What can hang from each mark
K_597: K_383 K_706
K_13: K_50 K_299
K_299: K_50 K_94 K_714
K_50: K_299
K_757: K_383
K_94: K_299 K_359
K_706: K_383 K_714
K_714: K_706
K_359: K_94 K_597
K_383: K_597 K_706

Each row was made from one small tree. The marks that hang from a mark follow it in brackets, in the order of their numbers. Every link used is in the known rows. Write each row's tree.
Known rows
K_299(K_50 K_94(K_359) K_714(K_706)): 2.67,-1.89,1.91,-0.74,-1.22,-1.33,-0.84,-2.25,0.42,0.79,-0.41,2.16,-0.60,2.16,-0.38,-1.70,0.02,2.66,1.25,1.74,0.83,-3.42,0.93,2.46,1.85
K_706(K_383(K_597) K_714): 0.08,0.05,-0.53,-0.57,1.75,1.22,-1.18,1.31,-0.16,-0.07,-0.82,1.08,-0.96,1.98,1.51,-1.34,1.98,1.25,-0.57,2.74,1.75,-0.26,-1.92,3.47,2.67
K_13(K_50 K_299): -2.31,-0.03,0.37,1.02,-0.41,1.03,-1.68,-2.71,1.81,0.92,-0.92,-0.77,-1.75,0.15,-1.02,-1.84,1.62,2.90,-0.16,2.83,0.91,-0.84,-1.32,3.73,1.06
K_359(K_94(K_299) K_597): -0.56,-1.74,1.45,-1.31,0.85,1.52,-1.44,0.25,1.03,0.86,-0.44,0.37,-2.35,0.45,-0.13,0.05,0.17,3.36,-1.11,2.27,1.46,-1.83,-0.70,3.39,1.53
K_94(K_299(K_50) K_359): 1.79,-1.50,1.08,0.00,0.83,0.30,-1.79,-1.97,1.47,1.21,-0.81,1.37,-2.96,1.48,0.67,-2.17,0.00,3.59,0.04,2.72,0.94,-3.06,1.05,2.36,2.43
K_757(K_383(K_597 K_706(K_714))): -0.62,0.90,-0.58,-0.81,1.38,1.45,-0.53,2.30,2.09,1.82,-2.05,1.30,-0.83,0.87,2.44,-1.80,-0.16,1.28,0.57,2.46,0.85,-1.25,-3.86,1.60,1.82
K_757(K_383(K_706)): -0.80,0.23,-0.01,-0.20,0.31,1.56,-0.39,1.01,2.53,2.26,-1.33,0.25,-0.16,-0.12,1.73,-2.10,0.08,1.37,-0.13,2.44,0.61,-1.29,-1.97,1.07,1.27
K_299(K_50 K_94(K_359)): 1.71,-1.14,1.32,-0.11,-0.60,-0.58,-1.38,-1.77,1.49,1.38,-0.45,1.77,-2.28,0.99,0.98,-2.95,1.05,2.80,0.47,2.82,0.09,-2.71,0.88,2.13,2.32
K_94(K_299(K_50 K_714)): 1.52,-0.89,1.46,-1.36,0.62,-0.62,-0.65,-1.24,1.59,0.62,-0.61,1.84,-2.88,1.78,0.19,-0.54,0.13,3.90,-0.95,2.38,0.89,-4.06,0.76,3.39,1.28
K_50(K_299(K_94(K_359(K_597)) K_714(K_706))): 1.40,-1.88,1.44,-0.21,-0.62,-2.20,-2.32,-1.47,0.08,0.46,0.35,1.73,-0.13,2.32,0.63,-1.84,-0.02,1.75,2.15,1.62,1.48,-2.26,-0.91,2.11,1.79
K_597(K_383 K_706): -0.69,1.44,-1.14,1.48,0.74,1.41,-0.46,-1.26,0.65,1.93,1.00,0.37,-0.01,-0.79,2.09,-1.67,2.29,4.02,-1.30,2.28,0.61,-0.78,-0.10,1.75,2.03
K_50(K_299(K_714(K_706(K_383)))): 0.18,-0.51,0.56,-0.18,0.17,-0.87,-0.99,-0.21,-0.56,-0.20,-0.17,0.62,0.99,2.80,-0.08,-1.86,1.49,1.16,0.01,1.77,2.61,-0.61,0.00,2.65,1.59
K_50(K_299(K_94 K_714(K_706(K_383)))): 0.69,-0.43,0.25,-1.23,-0.92,-1.72,-1.35,-0.70,-1.03,0.14,0.30,1.60,0.52,2.75,0.19,-1.79,1.70,0.47,0.80,1.46,1.97,-0.84,-0.05,1.78,1.43
K_94(K_299(K_50 K_714) K_359): 2.95,-1.70,1.71,-0.67,0.89,-0.92,-1.41,-1.99,1.22,0.82,-0.69,1.75,-2.76,2.31,0.52,-1.08,-0.31,3.97,-0.03,2.09,1.17,-4.11,1.14,3.35,2.35
K_299(K_50 K_94 K_714(K_706)): 1.28,-0.96,1.66,-1.52,-1.47,-1.17,-0.10,-1.46,0.82,0.71,-0.38,2.13,-0.78,1.89,-0.60,-1.15,0.48,2.61,0.19,2.07,0.73,-3.31,0.50,2.38,0.76
K_359(K_94 K_597(K_383(K_706))): -1.79,-0.31,0.32,0.16,0.63,1.80,0.21,1.06,1.70,1.41,-0.28,1.02,-0.19,-0.60,0.73,-0.16,1.12,4.16,-0.76,2.24,0.66,-1.21,-3.31,2.26,2.05
K_94(K_299(K_50)): 0.22,-0.68,0.87,-0.71,0.54,0.46,-1.21,-1.42,1.92,0.91,-0.71,1.47,-3.13,1.39,0.51,-1.62,0.43,3.39,-0.97,2.88,0.94,-2.77,0.75,2.37,1.33
K_757(K_383): -0.14,0.18,-0.07,0.10,0.03,1.80,-0.72,-0.21,1.93,1.73,-1.35,0.19,-0.95,-0.29,1.95,-1.97,0.73,1.99,-0.76,2.72,0.88,-1.90,0.01,1.97,1.05
K_299(K_50 K_714): 0.80,-0.54,1.65,-0.28,0.36,-0.64,0.03,-0.62,1.78,0.50,-0.57,1.31,-1.60,1.32,0.30,-1.34,0.88,3.67,-1.43,2.78,0.69,-3.83,0.52,3.85,1.39
K_13(K_50): -1.08,-0.13,0.80,0.78,0.24,1.36,-1.23,-2.00,1.72,1.44,-1.02,-0.49,-0.91,0.62,-0.22,-1.69,1.68,3.09,-0.32,2.90,1.17,-1.35,-1.27,3.28,1.84
K_706(K_383 K_714): 0.29,0.22,0.41,0.03,1.54,1.54,-1.83,-0.59,-0.31,-0.28,-0.99,0.72,-0.45,1.56,0.33,-0.56,2.15,1.80,-0.74,2.68,1.53,0.39,-0.48,3.15,2.39
K_299(K_50 K_714(K_706(K_383))): 1.44,-1.66,1.39,-0.58,0.18,-0.42,0.21,-0.77,-0.15,-0.58,-0.35,1.52,0.43,2.42,-0.39,-0.97,1.03,2.42,-0.62,2.29,2.10,-2.19,0.71,3.46,1.28
K_50(K_299(K_714)): -0.33,0.65,0.94,0.29,0.49,-1.04,-0.99,-0.11,1.36,0.70,-0.65,0.46,-1.08,1.59,0.98,-2.09,1.36,2.39,-0.92,2.44,1.20,-2.16,-0.20,3.18,1.55
K_94(K_359): 0.93,-0.82,0.95,0.88,0.22,1.20,-1.54,-0.91,1.32,1.52,-1.02,-0.11,-0.84,0.69,0.98,-2.46,1.18,2.52,-0.41,2.56,0.91,-1.24,0.09,2.84,2.57
K_714(K_706): -0.60,-0.44,0.53,-0.09,-0.72,1.74,-0.94,-0.61,1.16,1.16,-1.19,0.15,0.56,0.98,-0.30,-1.68,1.00,1.80,-0.57,2.41,1.67,-0.36,-0.06,2.42,1.30
K_757(K_383(K_706(K_714))): -0.53,0.82,0.40,-0.15,1.22,1.72,-1.07,0.49,1.82,1.68,-1.98,1.05,-0.29,0.52,1.20,-1.42,-0.13,1.90,0.72,2.31,0.54,-0.87,-2.41,1.17,1.71

Which tree is each row?
-1.04,1.83,-0.25,0.59,1.11,1.75,-0.72,-0.68,1.35,1.32,-1.30,1.61,0.13,0.53,0.91,-0.86,1.52,3.44,0.08,2.37,0.59,-0.33,-2.73,1.39,2.51 : K_597(K_383(K_706(K_714)))
-0.54,-0.38,1.27,0.08,-0.32,-0.79,-0.24,-1.02,1.92,-0.20,-0.58,1.18,-2.43,1.01,-0.32,-1.56,0.78,3.33,-1.26,2.85,0.38,-3.17,0.40,4.39,0.61 : K_13(K_299(K_50 K_714))
-0.55,-0.80,0.16,-0.60,0.97,1.91,-1.14,-0.66,0.83,1.17,-0.17,1.29,-2.21,-0.30,0.68,0.47,1.03,4.61,-1.00,2.15,1.33,-2.04,-0.74,2.55,1.57 : K_359(K_94(K_299) K_597(K_383))
-0.34,1.06,-0.31,-0.02,1.89,0.83,-0.94,0.65,0.49,1.29,0.10,0.41,-0.80,1.08,1.86,-1.40,1.16,2.32,-0.66,2.55,0.91,-0.95,-1.92,3.04,2.45 : K_383(K_597(K_706(K_714)))
2.60,-1.17,1.12,-0.66,-0.61,-0.75,-1.59,-1.61,0.54,1.51,-0.12,0.76,-1.04,1.40,0.93,-1.52,1.07,2.22,0.29,1.70,0.48,-2.74,0.29,3.04,2.23 : K_299(K_94(K_359) K_714)
0.91,-1.70,2.48,-2.37,-0.03,0.30,-0.07,-0.74,0.34,0.61,-1.01,1.49,-1.74,2.33,-1.95,0.28,-0.78,3.94,-0.59,1.49,1.61,-3.44,0.84,3.42,1.18 : K_359(K_94(K_299(K_50 K_714(K_706))))
-0.07,1.34,-0.75,0.01,2.05,1.38,-0.87,1.21,0.75,1.81,-0.43,0.76,-0.92,0.24,2.77,-1.55,0.46,1.96,-0.05,2.32,0.95,-1.57,-1.68,2.20,1.75 : K_757(K_383(K_597(K_706(K_714))))
1.51,-1.27,1.56,-0.28,-1.18,-1.89,-1.38,-2.41,1.08,0.43,-0.04,1.82,-2.87,1.28,-0.13,-2.06,0.56,2.97,0.57,2.15,-0.24,-3.57,0.70,3.40,1.43 : K_13(K_299(K_50 K_94(K_359) K_714))
1.55,0.19,-0.08,1.17,1.33,0.05,-2.64,-2.90,-0.52,1.32,1.35,2.24,-0.74,-0.11,2.08,-0.64,1.39,4.09,1.32,1.80,0.39,-1.47,-1.24,1.37,2.89 : K_299(K_94(K_359(K_597(K_383 K_706(K_714)))))
1.36,-1.99,1.07,-0.26,-0.20,-0.04,-2.42,-1.33,1.39,1.23,0.07,1.06,-1.32,0.69,1.56,-1.67,0.93,1.99,0.66,2.35,0.50,-1.88,-0.63,2.35,2.09 : K_299(K_94(K_359(K_597)))
-0.38,2.23,-0.49,1.36,1.64,1.46,-1.23,-1.94,-0.09,1.48,0.28,1.12,-0.33,-0.11,1.35,-0.69,2.01,4.11,-0.70,2.23,0.62,-0.47,-0.44,2.00,2.34 : K_597(K_383 K_706(K_714))
-0.66,-1.33,0.96,-1.21,1.52,1.12,-1.35,0.10,0.28,1.31,1.20,-0.14,-1.77,0.21,0.40,0.32,0.13,3.65,-1.24,1.88,1.40,-1.57,-0.66,3.08,1.72 : K_359(K_94(K_299) K_597(K_706))
0.23,0.47,0.21,0.53,2.22,1.01,-1.71,-0.55,-1.14,0.20,0.68,0.33,0.19,1.14,0.88,-0.54,1.95,2.03,-0.92,2.26,1.65,0.55,-0.35,2.95,2.79 : K_597(K_706(K_383 K_714))
2.89,-2.74,2.12,-0.25,1.46,-1.31,-1.70,-1.83,1.38,0.06,0.05,2.19,-2.87,1.87,0.97,-0.48,-0.83,4.26,0.21,2.18,1.29,-4.88,0.21,3.67,1.97 : K_94(K_299(K_50 K_714) K_359(K_597))
-0.43,-1.62,1.58,-0.78,1.75,0.27,-0.76,-0.11,0.73,0.84,1.11,0.98,-2.69,0.40,0.14,-0.11,-0.26,4.50,-1.20,2.47,0.91,-2.85,-0.06,3.13,1.74 : K_359(K_94(K_299(K_50)) K_597(K_706))
-0.92,0.34,-1.01,-0.76,0.44,1.34,0.26,2.81,2.86,2.32,-1.27,0.57,-0.63,0.27,3.00,-2.89,0.18,0.94,-0.09,2.52,0.88,-1.74,-3.44,1.49,1.42 : K_757(K_383(K_597 K_706))
0.23,-0.84,-0.24,1.34,0.96,1.02,-1.15,-0.53,1.92,1.45,-0.10,1.17,0.22,-0.17,2.31,-1.66,0.88,3.60,0.72,2.35,0.77,-1.33,-2.95,1.58,2.73 : K_94(K_359(K_597(K_383(K_706))))
-1.26,-0.07,0.49,-0.59,-1.73,-0.49,-1.21,-1.67,1.87,0.74,-0.31,1.48,-3.09,0.31,-0.19,-2.61,1.30,2.39,-0.23,2.91,-0.32,-2.02,0.40,2.60,0.50 : K_13(K_299(K_50 K_94))
0.82,-1.28,2.25,-1.88,0.79,-0.12,-0.01,-0.20,0.98,0.79,-0.84,1.25,-3.19,1.70,-0.81,0.05,0.00,4.52,-1.34,2.15,0.97,-4.19,0.95,4.01,1.49 : K_359(K_94(K_299(K_50 K_714)))
1.65,-0.28,1.16,-0.05,-0.38,-2.15,-1.91,-1.27,0.67,1.35,-0.10,1.32,-1.63,2.07,1.27,-2.65,1.18,2.15,1.02,1.83,0.55,-2.56,0.05,2.35,2.36 : K_50(K_299(K_94(K_359) K_714))
0.22,-2.06,1.23,0.34,-0.76,-1.09,-2.19,-2.34,1.71,0.17,0.13,1.83,-2.98,0.30,0.61,-2.42,0.44,3.02,0.96,2.76,0.04,-2.92,-0.33,2.84,1.29 : K_13(K_299(K_50 K_94(K_359(K_597))))
1.66,-1.09,1.73,0.63,1.49,-1.28,-2.31,-2.33,0.16,0.54,1.20,2.38,-1.86,1.03,0.96,-1.28,0.21,3.48,1.33,2.57,0.10,-2.55,-0.73,2.28,2.68 : K_299(K_50 K_94(K_359(K_597(K_706(K_714)))))
-0.30,-0.97,0.58,0.67,-1.21,-0.04,-2.70,-4.02,1.03,1.52,-0.56,-0.15,-2.13,0.67,-0.79,-2.48,1.42,2.54,1.46,2.26,0.36,-1.22,-0.86,2.62,2.00 : K_13(K_50 K_299(K_94(K_359)))
2.64,-2.52,2.12,-0.57,0.07,-2.16,-1.35,-1.71,1.30,0.19,0.29,2.39,-2.16,1.35,1.11,-1.31,0.24,3.51,0.58,2.46,0.18,-4.48,-0.21,3.30,1.80 : K_299(K_50 K_94(K_359(K_597)) K_714)
-0.78,-0.85,0.91,-0.97,-2.24,-0.49,-1.56,-3.48,0.60,0.70,-0.49,0.36,-0.44,1.47,-2.19,-0.83,0.71,2.26,1.33,1.39,0.97,-1.69,-1.30,3.21,0.47 : K_13(K_50 K_299(K_94 K_714(K_706)))
1.52,-1.95,1.58,-0.39,-1.86,-1.50,-1.18,-2.58,0.51,0.29,-0.53,1.94,-1.52,1.80,-1.28,-2.01,-0.14,2.60,1.31,1.66,0.36,-3.02,0.78,2.85,0.96 : K_13(K_299(K_50 K_94(K_359) K_714(K_706)))
-0.42,-1.00,1.37,0.11,2.82,1.26,-1.35,0.66,-1.61,-0.27,0.99,0.32,-0.08,0.63,0.25,0.94,1.25,3.02,-0.85,2.24,1.66,0.06,-1.39,3.76,2.76 : K_359(K_94 K_597(K_706(K_383 K_714)))
1.70,-0.87,1.18,-0.43,-1.10,-1.76,-1.87,-1.84,-0.09,1.25,-0.20,1.44,-0.07,2.59,0.07,-2.47,0.47,1.61,1.78,1.41,1.39,-1.78,0.14,1.67,1.96 : K_50(K_299(K_94(K_359) K_714(K_706)))
-0.25,-1.04,1.64,-1.61,0.57,1.16,-0.51,-0.28,1.33,1.16,-1.02,1.11,-3.36,1.18,-0.74,-0.73,0.35,4.03,-1.34,2.63,0.84,-2.70,0.74,3.21,1.56 : K_359(K_94(K_299(K_50)))
0.12,0.14,0.78,-1.46,-1.37,-1.50,-1.28,-1.08,0.45,1.00,-0.13,1.32,-0.22,2.42,-0.16,-2.03,0.86,1.34,0.78,1.58,1.30,-1.77,-0.29,1.76,0.99 : K_50(K_299(K_94 K_714(K_706)))
0.84,-1.24,1.46,-1.11,1.26,-0.01,-0.09,-1.00,0.88,0.40,-0.02,2.79,-3.03,0.52,0.23,1.03,0.40,6.09,-1.11,2.06,1.03,-4.77,-0.15,3.63,1.27 : K_359(K_94(K_299(K_50 K_714)) K_597(K_383))
